In the rows, zero is written as 128.
Known rows, with every step that occurs:
fetu/zeni/pasev: [118 107 137 131 130 134 133 126 136 119 116 131 130 130 129 133 132 135
 128 127 146 124 126 125 122 134 125]
bavav/kulab/lasomon/mefi: [131 137 138 121 200 119 116 116 128 131 136 117 125 122 129 111 142 143
 141 121 147 122 131 137 129 133 111]
gegu/mefi/fetu/zeni/bavav/kulab: [116 110 159 134 132 127 153 120 143 125 120 121 123 112 127 111 137 160
   4 126 164 133 118 127 118 129 133]
lasomon/kulab/bavav/zeni/luzo: [140 110 145 121 173  82 120 128 128 127 127 126 130 131 140 129 136 108
 135 127 142 108 122 139 130 125 101]
mefi/fetu/zeni: [117 119 129 126 129 132 134 130 123 122 116 132 136 128 121 130 133 146
  71 128 152 120 121 128 118 121 125]
bavav/zeni/gegu: [131 128 121 128 147  99 118 129 147 128 126 124 126 134 124 129 126 119
 102 133 139 124 127 140 132 122 109]
kulab/lasomon/mefi/fetu: [130 136 119 127 172 110 109 126 118 128 128 123 129 126 119 121 138 155
 130 118 146 126 123 141 121 129 118]
mita/gegu: [135 115 120 132 131 135 133 129 131 129 126 135 127 129 125 126 118 132
  89 123 134 131 126 133 132 124 133]
gegu/mefi/fetu/zeni: [116 112 130 136 113 129 134 133 123 121 120 130 131 121 115 119 136 159
  49 138 153 133 115 134 118 125 130]
megagov/lasomon/kulab: [117 114 145 130 154 127 118 124 141 129 138 130 137 112 133 136 136 127
 148 132 140 112 127 143 123 132 126]
bavav/kulab/lasomon/mefi/fetu: [128 139 140 120 198 124 110 118 124 132 135 119 128 121 127 110 141 154
 102 115 159 120 127 141 123 130 116]
kulab/bavav/zeni/gegu/mefi/fetu: [131 127 123 134 127  66 108 133 140 125 135 123 117 128 118 113 135 141
  40 132 152 127 115 146 127 123  99]
megagov/lasomon: [116 122 136 133 124 112 123 125 141 129 131 127 126 116 127 134 135 135
 122 126 132 119 126 133 125 128 124]
kulab/bavav: [132 132 126 126 124  96 124 128 128 125 135 127 122 129 130 122 136 125
 121 124 131 120 126 123 129 128 107]
fetu/zeni/luzo: [128 112 137 123 134 110 143 131 121 120 103 132 135 128 130 140 139 130
 127 127 137 121 117 114 123 124 124]
mefi/fetu/zeni/bavav/kulab/pasev: [116 112 169 122 140  91 144 110 147 119 118 131 129 128 134 122 135 148
  26 111 153 120 125 116 116 129 120]
fetu/zeni: [120 118 129 126 133 129 142 129 128 120 119 130 133 129 123 131 134 134
 107 134 140 124 125 123 124 124 120]
kulab/lasomon/mefi/fetu/zeni/bavav: [123 122 128 130 169  98 140 123 134 120 112 121 127 123 119 129 141 164
  83 115 157 127 120 128 115 127 116]
mefi/fetu/zeni/bavav/kulab: [117 116 157 124 146 133 153 118 143 127 115 125 129 119 134 122 134 148
  22 116 165 120 123 119 118 124 126]
mita/gegu/zeni/bavav/kulab: [131 104 151 129 142 143 152 125 152 137 128 130 115 120 131 115 123 142
  15 129 148 137 122 125 127 132 140]
mita/lasomon/kulab/bavav/zeni/gegu/mefi/fetu: [135 101 127 131 164  96 119 131 130 126 142 128 124 128 117 109 139 136
  43 139 169 111 113 163 127 124 103]
mita/gegu/zeni/luzo: [138 100 133 128 123 125 134 141 124 133 115 140 124 129 124 131 126 137
  85 135 132 135 112 122 125 128 143]
lasomon/mefi: [130 130 114 130 150 133 121 128 117 126 126 124 136 125 123 127 130 138
 158 128 135 134 129 141 128 128 126]

Rows:
[129 135 154 118 179 114 124 118 139 132 139 121 117 126 134 112 140 132
 107 121 140 117 129 125 129 132 112]	bavav/kulab/lasomon
[125 123 146 125 198 106 148 113 146 123 120 115 123 119 130 119 146 151
  95 118 160 124 127 126 123 132 108]	fetu/zeni/bavav/kulab/lasomon/mefi
[127 128 124 132 112 106 113 134 132 127 129 130 127 119 120 124 132 148
  76 131 141 135 115 135 121 131 134]	zeni/gegu/mefi/fetu
[125 116 161 127 140 136 145 126 150 136 129 123 116 118 134 116 133 140
  53 134 144 134 124 121 123 136 136]	gegu/zeni/bavav/kulab
[123 134 130 114 203 101 115 122 136 123 123 123 135 121 121 120 148 156
  87 119 175 114 120 134 118 129 103]	bavav/kulab/lasomon/mefi/fetu/zeni/gegu
[128 124 157 126 145 125 147 116 148 132 126 120 121 118 140 121 129 130
  82 116 140 127 131 120 128 131 131]	zeni/bavav/kulab
[120 121 113 128 152 138 127 130 114 121 114 128 144 125 117 128 135 157
 101 128 160 127 122 139 118 122 123]	lasomon/mefi/fetu/zeni
[120 125 121 122 131 112 127 132 135 120 113 134 138 127 121 138 135 142
  78 127 155 119 118 124 116 123 120]	mefi/fetu/zeni/gegu
[134 117 130 131 159  77 112 131 147 124 145 123 124 123 126 116 138 119
  98 143 148 122 121 154 130 132  97]	lasomon/kulab/bavav/zeni/gegu/mefi
[134 109 157 127 168 118 146 122 157 137 133 127 104 123 129 110 132 147
  22 125 148 132 121 120 126 136 128]	mita/gegu/zeni/bavav/kulab/lasomon
[118 108 138 141 108 116 153 128 137 121 114 126 123 117 120 124 133 161
  26 129 152 139 115 126 116 127 135]	gegu/mefi/fetu/zeni/bavav
[133 117 136 125 172 103 118 127 136 127 142 123 129 133 133 118 132 112
 115 134 146 112 130 150 132 125  95]	lasomon/kulab/bavav/zeni
[133 116 132 129 155  82 105 132 141 126 143 126 128 123 124 116 136 132
  62 138 161 118 116 157 125 128 103]	lasomon/kulab/bavav/zeni/gegu/mefi/fetu
[127 121 168 124 139  88 139 109 152 126 130 128 120 126 141 121 130 130
  82 111 129 128 131 115 127 136 124]	zeni/bavav/kulab/pasev
[124 122 130 137 110 129 122 132 121 128 130 129 125 121 120 116 129 152
  72 132 140 138 118 138 122 129 139]	gegu/mefi/fetu
[126 124 151 126 185 117 126 124 138 136 130 119 117 117 125 110 143 167
  54 124 161 132 120 134 115 137 128]	gegu/zeni/bavav/kulab/lasomon/mefi/fetu
[120 128 140 118 203 124 122 118 125 125 124 121 133 121 123 112 148 160
  86 121 172 115 123 136 119 126 106]	bavav/kulab/lasomon/mefi/fetu/zeni
[119 117 149 122 201 128 113 115 132 123 122 123 132 123 129 113 145 160
 104 113 179 115 125 137 117 136 113]	bavav/kulab/lasomon/mefi/fetu/zeni/pasev
[119 118 142 127 170 135 146 118 134 125 113 121 137 115 128 121 136 159
  52 115 172 126 125 132 118 125 125]	lasomon/mefi/fetu/zeni/bavav/kulab
[127 122 166 124 164 111 140 122 155 136 134 120 106 120 133 112 142 144
  57 131 142 128 123 117 122 140 123]	gegu/zeni/bavav/kulab/lasomon
